Each row comes from the steps of one path. Every step used is in the known rows, and no mark comes twice. Write the path behind each row, first mark first.
Known rows:
sotu > tonito: [-25  -5  -6 -17 -20 -11 -33   2  -8  19  -8  13 -22   8   8 -11 -23   4
  -8   7   4 -21 -15 -12]
vanat > lila > ripo: [ -4 -40  28  -7  -4 -28 -43 -35  -4   0  10  13 -73 -14  20 -43   5 -19
  27 -10 -29 -54   3 -31]
lila > tonito: [-13 -17 -11 -14 -20 -11 -40  15  -7   8   3  18 -19 -15 -10   6   6  -7
   9  -2   5  16 -15 -11]
lila > bena: [-16 -23  28  19  -4   1 -17   3  -1 -10  -8  16  -5   0  -3  -1   5 -20
   5  -5 -13  23   7 -26]
tonito > lila > ripo > sotu: [ 10 -52  -1 -18  -3 -24 -29 -32 -26  -5  46  -6 -26   4   3   4  14 -36
  44 -23 -35   4  30 -53]
lila > sotu: [ -6 -27 -12   8  -8  -3 -15  20  15   2 -11  27  -7  14   9  30  19 -15
 -13  -4   3 -14  -1 -23]
lila > ripo > tonito > sotu: [-10 -38  11 -33 -27 -26 -37 -36  -6   4  37  18  -4 -25  30  12  24 -11
  33 -20  -9  15  40 -40]
sotu > lila > tonito > ripo: [-18 -65 -36 -54 -24  -9 -42 -23  15 -11  -6  29 -57 -45 -26 -21   3 -14
  39   8   5 -22  15  -5]
vanat > lila > tonito > ripo > sotu: [-24 -78 -41 -80 -30 -14 -49 -23   6 -50  27  20 -64 -18  18 -15  39 -36
  18  14 -21 -17   0 -42]
lila > ripo > sotu: [ 11 -26  -9 -21  15 -23 -44  -5 -25   0  23   2   0   2   9  23  15 -35
  22 -10 -37 -10  15 -44]
bena > lila > tonito > ripo > sotu: [ -2 -91 -69 -87 -10 -15 -22 -21  -7 -30  35   3 -22   1  -4 -15  18  -1
   9  11 -11 -18  -3 -25]
bena > lila > sotu: [  3 -64 -24  -5  -4  -5   8  -4   7  -6   1   6 -12  32  11   6   4   5
 -24  -6  -4 -49 -17 -15]
sotu > lila: [-12 -20  -1   2  -4  13  -4 -26   1 -14 -12  -9 -13  -5 -12  10 -13 -22
   7 -10 -19 -29   1   8]
ripo > lila: [ -2 -25 -10 -17 -12  -7   5 -30 -15 -18  23 -36   6  21  11 -21  20 -25
  -4   7  -1  11   7 -10]
ripo > tonito > sotu > lila: [-32 -40  -2 -32 -46  16  -2 -55   7 -35  21 -10  10 -14  19  39  11 -29
   7 -20 -19   8  27  -9]
bena > lila > ripo > tonito: [ 12 -50  -7 -43 -15 -40 -15 -46 -17  20  34 -26 -15  -9  -6 -32  -6  24
  10   2  -2 -38  14 -13]
ripo > tonito: [ -8   3  -4 -33 -30 -11   1 -15   1   2  17 -22  19 -10  -5  11   9  10
 -10  15  17  17  14   0]
tonito > lila: [ -2 -26   8   2 -19   2  15 -26  -4  -3  24  -8 -25   1  -6 -18  -2  -1
  21 -13   1  15  17  -7]
ripo > lila > vanat: [  4  -7   0  -5 -32 -27 -27 -32  -9  -2   4 -56 -12   4 -21 -19  26 -53
   3  -4   4   4  24  -1]
bena > lila: [  8 -37 -14 -14   3   0  24 -24  -5  -6  12 -20  -5  20   0 -25 -15  20
 -13  -5  -7 -36 -14   7]
sotu > tonito > ripo: [-22 -33 -29 -55 -17 -22 -32 -10  14  13  -6  33 -51 -17   2 -47 -13  22
  14  24  22 -30  14 -12]
vanat > lila > sotu > tonito > ripo: [ -42  -85  -25  -56  -41  -22  -51  -18   33  -11  -12   57 -102    0
   37  -42   14   -9   -3   19    7  -78    1  -43]

Which path is each row?
[ -8 -32   5 -27 -23 -27 -43 -48  -8  13  10 -15 -23 -32 -19   4  -6 -16
  29  -2 -12 -34  30 -14]
sotu > lila > ripo > tonito
[ 14 -23  -3  -1 -18 -22  -7 -29  -2   9  -6 -43 -20   3 -30 -25  -9  -6
  -6 -14  -4 -43   3  16]
bena > lila > vanat
[-18 -42 -28 -59 -50 -49 -59 -42   3  13  -1 -23 -61 -12 -16 -65  14 -30
  19  22  27 -28  38 -12]
sotu > tonito > ripo > lila > vanat
[-20 -99 -55 -62 -20 -24 -25 -15  20   8  -4  40 -63  16  13 -43  -9  26
  -8  16  18 -80  -4 -29]
bena > lila > sotu > tonito > ripo
[-40 -66   5 -28 -47   5 -42 -27   2 -41  25  36 -58  -9  51  -2  30 -37
  13 -29 -31   0 -13 -38]
vanat > lila > tonito > sotu
[-21 -49   3  -1 -24  -1 -19  -8  20 -24  -6  23 -52  16  32   4  26 -30
 -19  -5 -16 -46 -13 -32]
vanat > lila > sotu
[-14 -40 -22 -33 -32 -14 -34 -15 -23 -13  27 -19 -14   6   1 -13  26 -34
   6   6   5  26 -12 -21]
ripo > lila > tonito
[-23 -28  -7 -24 -56 -25 -55 -24 -17   7  14 -32 -41  12 -16  13  -1 -55
   8 -20 -16  -2  20 -34]
ripo > sotu > tonito > lila > vanat
[-27 -17 -26 -38 -14  -7 -38   3 -22  -7   9  -4   2  27  22  27  -9 -25
 -20   3 -22  -9 -15 -33]
ripo > sotu > tonito
[-22 -23  -1 -32 -40   4   2 -27   4 -21  30   1  22  -9  32  30  26  -5
  -1 -12   0  35  25 -18]
ripo > tonito > sotu
[-14 -30 -15 -38  -3 -36 -78  -4 -32  18  17  13 -25  10  21   8  -8 -31
  13  -5 -32 -31   0 -55]
lila > ripo > sotu > tonito
[-21 -18  14  -4 -60 -32 -50 -27  -3  32  -3 -15 -66  -8 -28 -29 -18 -25
  18 -17  10 -14  20 -13]
sotu > tonito > lila > vanat
[-16 -52  36  24 -22   3  -4 -23  -4 -13  13   7 -33   3  -8 -19   4 -21
  28 -19 -11  36  24 -33]
tonito > lila > bena
[  0 -82 -49 -67 -14 -19 -18 -22   5  -5  18  18 -50 -21 -16 -55  -1  31
  21  13  15 -30  -2  -4]
bena > lila > tonito > ripo
[ -7 -55  -5  11 -27  -3  -1  -6  12  -2  10  18 -34  15   4  11  18 -18
   9 -16   3   2  14 -32]
tonito > lila > sotu
[ -9 -57 -45 -57   4   8  -8 -38   8 -45   8  -6 -11 -13  -5  18  11 -36
  20   9 -24 -26  30 -15]
tonito > ripo > sotu > lila
[  2 -35  12   3   7 -18 -42 -35  -9  12  -5   8 -40 -22 -13  -8 -14 -27
  39 -18 -29 -50  16 -15]
sotu > lila > ripo
[ -1 -76  -4 -48 -23 -24 -15 -58 -14  -2  49  -2  -9  -5  31 -14   8  10
  20 -25 -18 -21  25 -32]
bena > lila > ripo > tonito > sotu
[ -6 -14 -11  -5 -21  -5 -41 -28  -6 -23 -13 -46  -2  -4 -30  51   8 -80
   2 -21 -41 -23  22  -5]
ripo > sotu > lila > vanat
[-23 -80 -17 -38  -2   9 -26 -35   7 -55  -1  13 -18 -11  -8  14  18 -56
  27   1 -37  -5  38 -42]
tonito > ripo > sotu > lila > bena
[-26 -42  27  21  -7  13 -23 -22  -1 -23 -20   6 -20  -4 -14   7  -9 -43
  13 -17 -30  -8  10 -20]
sotu > lila > bena
[-43 -65   8 -16 -36  -1 -41 -18 -24 -21  24   7 -29  29  13   9  -3 -47
   9 -15 -33  26  10 -69]
ripo > sotu > tonito > lila > bena
[-12 -75  -5 -34 -11 -13 -12 -38   2 -33  16   2 -26  -4   4 -56  34 -29
  28  20   6  23  41 -36]
tonito > ripo > lila > bena
[-15 -53  -9 -21 -57 -13  -2 -19  13   1  26  -3 -18   5  -1  25  28  -7
   0  -1  19  19  28 -30]
ripo > tonito > lila > sotu
